Each row was made from one small tree. The marks that hang from a mark follow it in brackets, in the order of their numbers. Every link used is in the known rows. Write each row's tree.
In the rows, zero is written as 128.
Known rows
Z737[Z136 Z388 Z726 Z778]: [151,92,129,111,167,129,129,109,104,160,175,133,101,139,145,131,127,104,137,150,168,151,130,158,122,124,157,103,148,153,138,79,175]
Z388[Z751]: [117,139,133,112,119,148,109,129,113,163,135,121,146,117,121,116,114,146,113,109,107,105,112,172,136,124,110,128,126,150,92,147,134]
Z751[Z136[Z726[Z388[Z778]] Z737]]: [136,158,113,164,112,112,142,126,158,103,81,136,114,130,86,138,142,122,128,118,146,94,140,72,149,141,97,136,157,124,159,119,143]
Z359[Z737[Z388 Z552 Z726]]: [107,122,149,105,144,138,158,131,109,121,147,135,113,149,126,143,151,116,120,149,150,132,106,128,108,121,170,114,121,158,159,105,116]
Z751[Z136[Z255 Z726 Z737[Z359]]]: [117,124,118,163,86,103,124,96,154,104,90,120,136,114,143,132,137,134,146,124,117,163,141,81,118,137,124,130,108,82,151,151,128]
Z726[Z737]: [123,137,124,109,85,124,112,129,137,119,150,122,124,136,133,132,127,153,105,112,105,122,129,148,147,117,92,127,153,137,81,165,110]
Z388[Z751[Z136[Z737]]]: [105,166,139,118,103,150,130,126,129,122,106,140,128,88,133,105,139,164,110,100,147,103,107,132,149,126,103,154,132,145,135,145,130]
Z778[Z136[Z737[Z388]]]: [71,145,161,105,122,149,114,129,118,94,108,115,123,73,149,106,135,141,137,126,103,113,93,135,148,115,179,116,159,130,118,145,137]
Z751[Z136[Z255 Z726[Z388[Z737]]]]: [145,116,94,167,125,102,153,115,167,126,139,112,157,148,56,144,142,88,138,127,131,103,137,107,124,133,100,157,110,77,173,142,133]
Z136[Z255 Z726 Z737[Z552]]: [126,129,109,134,95,129,136,110,123,114,103,105,120,90,120,145,143,151,130,127,117,140,166,95,124,113,146,114,117,104,180,172,138]
Z388[Z751 Z778[Z136]]: [112,141,152,103,155,140,105,141,91,157,114,117,150,72,121,112,118,113,139,108,107,115,108,144,165,146,126,132,134,148,109,117,143]
Z359[Z737]: [124,140,143,108,115,143,102,116,136,133,133,132,136,136,101,137,133,108,119,131,84,108,119,160,118,106,118,134,142,136,99,140,110]
Z751[Z136[Z726[Z737[Z778]]]]: [144,136,121,136,102,97,130,131,147,132,165,132,124,128,121,143,137,135,116,123,120,138,138,112,111,139,102,122,163,128,135,135,152]
Z751[Z136]: [129,151,121,121,97,116,130,128,130,146,127,140,119,132,90,127,149,121,112,105,136,107,110,154,142,131,114,150,144,130,117,144,146]
Z778[Z388[Z737]]: [160,133,123,119,113,143,125,130,137,144,139,145,130,153,102,124,109,105,157,123,115,112,108,166,131,112,137,114,124,120,115,143,85]
Z778[Z388[Z737[Z726] Z751]]: [144,116,133,110,140,155,141,126,115,162,173,129,145,142,122,122,101,118,146,131,154,119,110,154,134,120,115,100,93,157,135,123,82]
Z726[Z388[Z778] Z737[Z136[Z255]]]: [174,105,92,153,158,105,122,122,135,106,113,119,109,142,124,138,125,119,133,129,149,134,190,92,172,129,69,156,128,102,123,117,116]
Z751[Z136[Z255 Z726 Z737]]: [125,137,113,152,89,109,130,97,142,115,109,109,125,91,103,135,148,131,134,114,118,132,152,93,136,122,115,135,129,96,164,164,139]
Z737[Z359]: [118,123,126,123,94,122,103,120,140,136,116,136,137,154,146,129,117,130,127,120,100,136,108,157,124,129,128,120,125,125,79,142,124]
Z726[Z388 Z737[Z359]]: [108,125,114,148,98,116,116,137,171,84,124,128,142,182,161,128,110,160,100,134,116,119,134,116,125,130,87,136,131,121,76,139,96]
Z751[Z136[Z737]]: [117,161,128,119,82,133,132,113,144,110,106,146,108,104,115,120,155,143,115,106,141,103,112,130,156,118,114,147,151,130,136,146,133]
Z388[Z778]: [145,136,117,121,116,122,106,125,121,150,109,134,114,138,102,134,121,100,142,102,111,120,116,146,162,130,117,115,142,137,96,130,136]
Z737[Z359 Z726 Z778[Z136 Z388]]: [126,104,146,120,154,125,123,121,114,138,147,132,137,126,174,122,95,92,143,163,130,152,130,119,112,128,162,80,111,150,130,77,125]
Z359[Z737[Z726]]: [119,120,143,101,117,142,121,101,123,135,163,123,132,146,102,152,139,96,111,143,118,112,124,149,127,106,106,115,133,163,125,120,109]
Z359[Z737[Z136]]: [154,125,146,105,131,145,101,109,118,151,135,139,128,115,101,139,145,108,118,140,115,120,139,165,119,106,118,159,156,123,115,126,126]
Z737[Z552]: [128,142,121,105,97,139,136,136,113,147,121,138,116,125,108,135,146,137,106,115,133,113,123,158,130,121,150,133,135,137,130,150,144]
Z726[Z388 Z737[Z359 Z552 Z778]]: [131,126,113,143,127,121,146,152,166,79,121,154,123,176,179,134,118,153,100,146,145,132,143,98,103,135,123,127,119,130,128,105,120]
Z751[Z136[Z726[Z737]]]: [129,142,126,132,81,98,132,131,143,132,152,119,127,126,105,146,146,152,108,111,119,134,134,118,124,144,88,139,163,123,116,166,132]
Z751[Z136[Z726 Z737[Z359 Z552]]]: [113,148,132,136,77,113,151,131,144,114,86,148,119,109,141,137,159,160,120,121,154,149,119,88,105,149,152,136,128,109,176,144,142]
Z778[Z136 Z388[Z737[Z552 Z726]]]: [136,118,144,85,137,145,174,138,99,145,159,133,138,99,112,137,139,97,137,144,170,122,107,132,136,123,175,110,109,140,190,114,103]
Z136[Z255 Z737[Z388 Z552 Z726]]: [100,111,117,120,127,136,160,108,112,90,120,115,96,115,156,130,147,145,138,136,170,147,135,93,146,114,168,102,96,132,182,133,126]
Z359[Z737[Z136 Z388]]: [139,122,154,116,155,143,110,123,113,140,128,141,117,131,120,126,139,110,137,146,114,136,116,162,108,115,153,150,156,124,105,113,130]

Which tree is each row?
[159,123,146,109,130,138,131,125,108,166,131,132,128,108,88,157,162,124,114,153,126,142,155,138,86,122,149,150,156,118,167,130,147] => Z359[Z737[Z136[Z726] Z552]]
[122,142,111,137,95,122,131,100,142,99,101,128,112,96,119,121,152,131,129,107,135,121,138,109,162,115,111,150,118,105,154,154,127] => Z751[Z136[Z255 Z737]]
[118,137,159,127,179,149,107,142,111,130,104,136,133,136,133,109,112,107,158,121,99,132,93,136,128,137,134,124,121,151,97,97,102] => Z359[Z737[Z388[Z751 Z778]]]
[158,143,130,149,121,146,109,118,143,126,116,130,115,122,140,126,98,133,149,146,101,128,156,114,98,104,147,68,147,132,144,135,125] => Z136[Z726 Z737[Z778[Z388]]]
[91,121,147,137,138,136,110,144,118,137,112,127,148,150,179,96,98,152,140,121,108,149,81,157,108,144,154,119,102,135,66,126,124] => Z737[Z359 Z388[Z751]]
[153,118,119,134,156,134,131,118,137,146,154,139,147,106,115,115,127,89,154,111,137,129,113,139,132,134,114,152,85,108,166,111,136] => Z388[Z737[Z778] Z751[Z136[Z255]]]
[119,137,104,161,148,124,142,133,138,129,115,117,145,134,97,113,126,133,109,122,145,85,145,115,138,133,86,172,91,116,136,128,132] => Z726[Z388[Z751[Z136[Z255]]]]
[95,98,132,126,123,115,127,119,124,130,144,123,127,173,166,127,114,123,135,136,137,157,92,137,119,137,153,93,114,146,93,111,126] => Z737[Z359 Z388 Z726]
[137,126,126,119,120,128,127,136,135,136,115,160,121,142,166,129,124,124,127,133,131,150,120,139,100,135,168,114,114,136,134,108,151] => Z737[Z359 Z552 Z778]
[112,141,152,113,137,144,140,147,121,115,117,141,114,142,120,128,148,124,128,136,116,126,102,143,99,121,179,130,132,131,131,123,120] => Z359[Z737[Z388 Z552]]
[105,116,113,152,137,110,119,120,131,127,131,72,163,101,81,143,122,109,118,149,87,101,165,109,125,122,129,127,130,98,140,149,155] => Z778[Z136[Z255 Z726[Z388]]]
[119,142,164,90,155,151,127,136,113,124,132,140,134,80,122,134,149,92,117,152,105,114,121,139,104,115,180,131,142,140,168,96,146] => Z359[Z737[Z552 Z778[Z136]]]
[161,148,133,126,158,159,136,159,104,162,125,155,114,126,150,109,102,145,130,136,140,124,139,140,102,125,162,101,104,157,145,108,127] => Z737[Z552 Z778[Z388[Z751]]]
[133,119,113,169,117,93,116,139,166,96,105,121,142,181,144,148,103,137,131,132,106,146,147,74,124,155,85,114,138,117,98,124,109] => Z136[Z726[Z388[Z778] Z737[Z359]]]
[104,107,127,150,142,114,117,133,119,120,151,79,142,120,155,121,103,170,142,122,86,162,147,109,110,136,116,110,110,113,97,166,114] => Z136[Z255 Z726[Z737[Z388[Z751]]]]
[136,125,107,149,96,85,133,118,142,120,148,100,130,119,107,148,144,137,123,116,111,149,159,97,131,135,88,138,132,93,134,168,127] => Z751[Z136[Z255 Z726[Z737]]]
[121,137,137,128,163,133,115,149,102,147,107,131,123,135,135,105,106,126,159,103,118,133,93,143,147,148,139,113,122,149,88,116,133] => Z737[Z388[Z751 Z778]]
[126,126,130,126,135,123,114,139,138,103,155,135,109,151,168,117,109,138,137,126,110,143,118,139,120,121,139,102,154,139,89,127,130] => Z726[Z737[Z388 Z778]]
[123,169,121,151,141,141,139,140,143,104,76,148,119,119,118,103,130,142,123,103,168,80,123,92,169,141,86,159,125,148,147,104,124] => Z726[Z388[Z751[Z136[Z737]] Z778]]
[159,102,108,120,118,116,109,106,123,128,148,113,118,112,137,137,131,141,123,125,124,154,173,135,151,115,90,152,134,99,108,156,118] => Z726[Z737[Z136[Z255]]]
[181,100,130,129,130,135,118,125,133,152,123,160,135,151,141,120,108,106,167,138,142,156,117,160,113,127,143,138,116,97,117,119,92] => Z778[Z388[Z737[Z136 Z359]]]
[99,126,135,118,175,134,137,138,101,140,136,103,154,107,113,129,118,105,116,135,157,89,123,113,169,143,100,121,120,173,138,83,142] => Z737[Z726[Z388[Z751 Z778[Z136]]]]
[129,126,119,122,166,149,165,143,119,142,156,132,131,151,133,134,122,139,87,152,184,93,145,123,115,125,121,115,102,183,172,80,158] => Z737[Z552 Z726[Z388[Z751]] Z778]
[132,101,128,131,165,128,118,133,103,129,145,106,124,105,171,107,115,168,139,124,131,168,149,133,134,129,115,150,115,111,97,142,116] => Z726[Z737[Z136[Z255] Z388[Z751]]]
[96,135,142,119,132,139,119,153,121,116,146,116,131,133,168,104,107,176,122,112,111,132,103,145,132,134,116,123,135,148,70,153,107] => Z726[Z737[Z388[Z751]]]
[138,122,101,135,135,117,137,117,132,131,132,122,122,175,94,146,121,96,119,129,160,94,137,115,168,131,89,109,128,162,126,94,134] => Z737[Z726[Z388[Z778]]]
[106,118,150,108,125,119,101,130,138,101,146,129,146,104,194,123,113,129,124,134,91,152,121,124,124,138,135,114,142,128,97,118,131] => Z726[Z737[Z359 Z778[Z136]]]
[189,116,122,96,141,133,147,133,108,164,118,163,112,114,95,144,156,90,155,110,176,143,120,149,158,140,146,155,135,110,177,110,138] => Z388[Z737[Z136 Z552] Z778]
[180,120,138,116,158,162,122,135,107,177,142,147,139,114,120,108,108,123,156,130,147,126,122,176,125,120,122,143,115,123,125,128,96] => Z778[Z388[Z737[Z136] Z751]]
[140,143,164,118,169,152,102,129,121,127,134,142,134,100,127,116,109,80,144,161,80,113,134,138,98,105,163,106,139,140,129,93,106] => Z359[Z737[Z778[Z136 Z388]]]
[134,158,130,123,106,139,127,110,147,109,117,159,106,106,134,118,143,124,124,115,143,111,119,126,142,119,127,132,150,134,153,114,152] => Z751[Z136[Z737[Z778]]]
[98,118,109,144,142,151,138,99,137,94,128,95,139,123,139,122,111,152,107,142,155,96,165,95,159,106,82,123,83,147,153,127,109] => Z136[Z255 Z737[Z726[Z388[Z751]]]]
[102,110,138,149,102,100,113,140,143,106,134,112,139,162,174,130,106,160,140,130,88,176,114,115,97,148,138,98,140,113,74,155,112] => Z136[Z726[Z737[Z359 Z388]]]
[111,132,113,141,102,119,147,153,158,81,109,143,130,175,161,134,128,173,90,137,145,124,136,101,116,137,115,144,117,126,113,135,103] => Z726[Z388 Z737[Z359 Z552]]
[90,126,151,125,131,133,139,169,120,106,115,136,132,142,214,108,118,193,124,118,139,169,99,120,103,154,153,132,105,141,93,133,100] => Z726[Z737[Z359 Z388[Z751] Z552]]
[156,121,111,147,127,121,123,126,131,164,136,113,138,144,78,146,128,130,104,149,128,101,166,144,111,119,111,143,167,115,127,136,166] => Z737[Z136[Z726[Z388]]]
[132,129,90,176,122,95,142,120,151,133,123,104,140,148,64,142,137,113,115,134,125,103,165,99,120,131,98,147,120,94,150,145,150] => Z751[Z136[Z255 Z726[Z388]]]
[102,131,153,110,162,132,111,138,112,130,142,123,128,99,145,111,118,102,144,136,97,121,99,157,123,126,189,103,154,134,113,107,172] => Z737[Z388 Z778[Z136]]
[109,136,125,141,156,123,162,152,101,137,106,127,118,109,131,103,149,144,134,109,162,141,110,116,123,144,163,157,82,114,158,126,142] => Z737[Z388[Z751[Z136[Z255]]] Z552]
[163,91,121,89,122,136,136,95,114,169,186,131,131,126,98,149,147,93,131,132,174,130,120,172,151,117,111,135,140,136,152,119,133] => Z388[Z737[Z136 Z726]]
[151,113,88,176,145,99,117,117,140,132,106,94,135,157,79,149,111,95,148,129,101,119,173,90,145,133,99,114,117,101,133,130,141] => Z136[Z255 Z726[Z388[Z778]]]
[138,123,103,152,105,95,130,111,131,154,132,104,134,119,78,144,143,110,130,120,109,137,150,116,126,134,115,136,124,94,145,156,153] => Z751[Z136[Z255 Z726]]
[98,123,137,124,109,117,143,158,136,93,111,143,112,158,196,121,129,173,126,123,134,171,102,116,112,143,164,123,122,122,101,140,107] => Z726[Z737[Z359 Z388 Z552]]
[141,131,155,106,156,144,140,141,99,136,116,151,105,122,121,129,157,123,127,145,144,143,121,147,96,120,183,155,144,123,145,112,134] => Z359[Z737[Z136 Z388 Z552]]
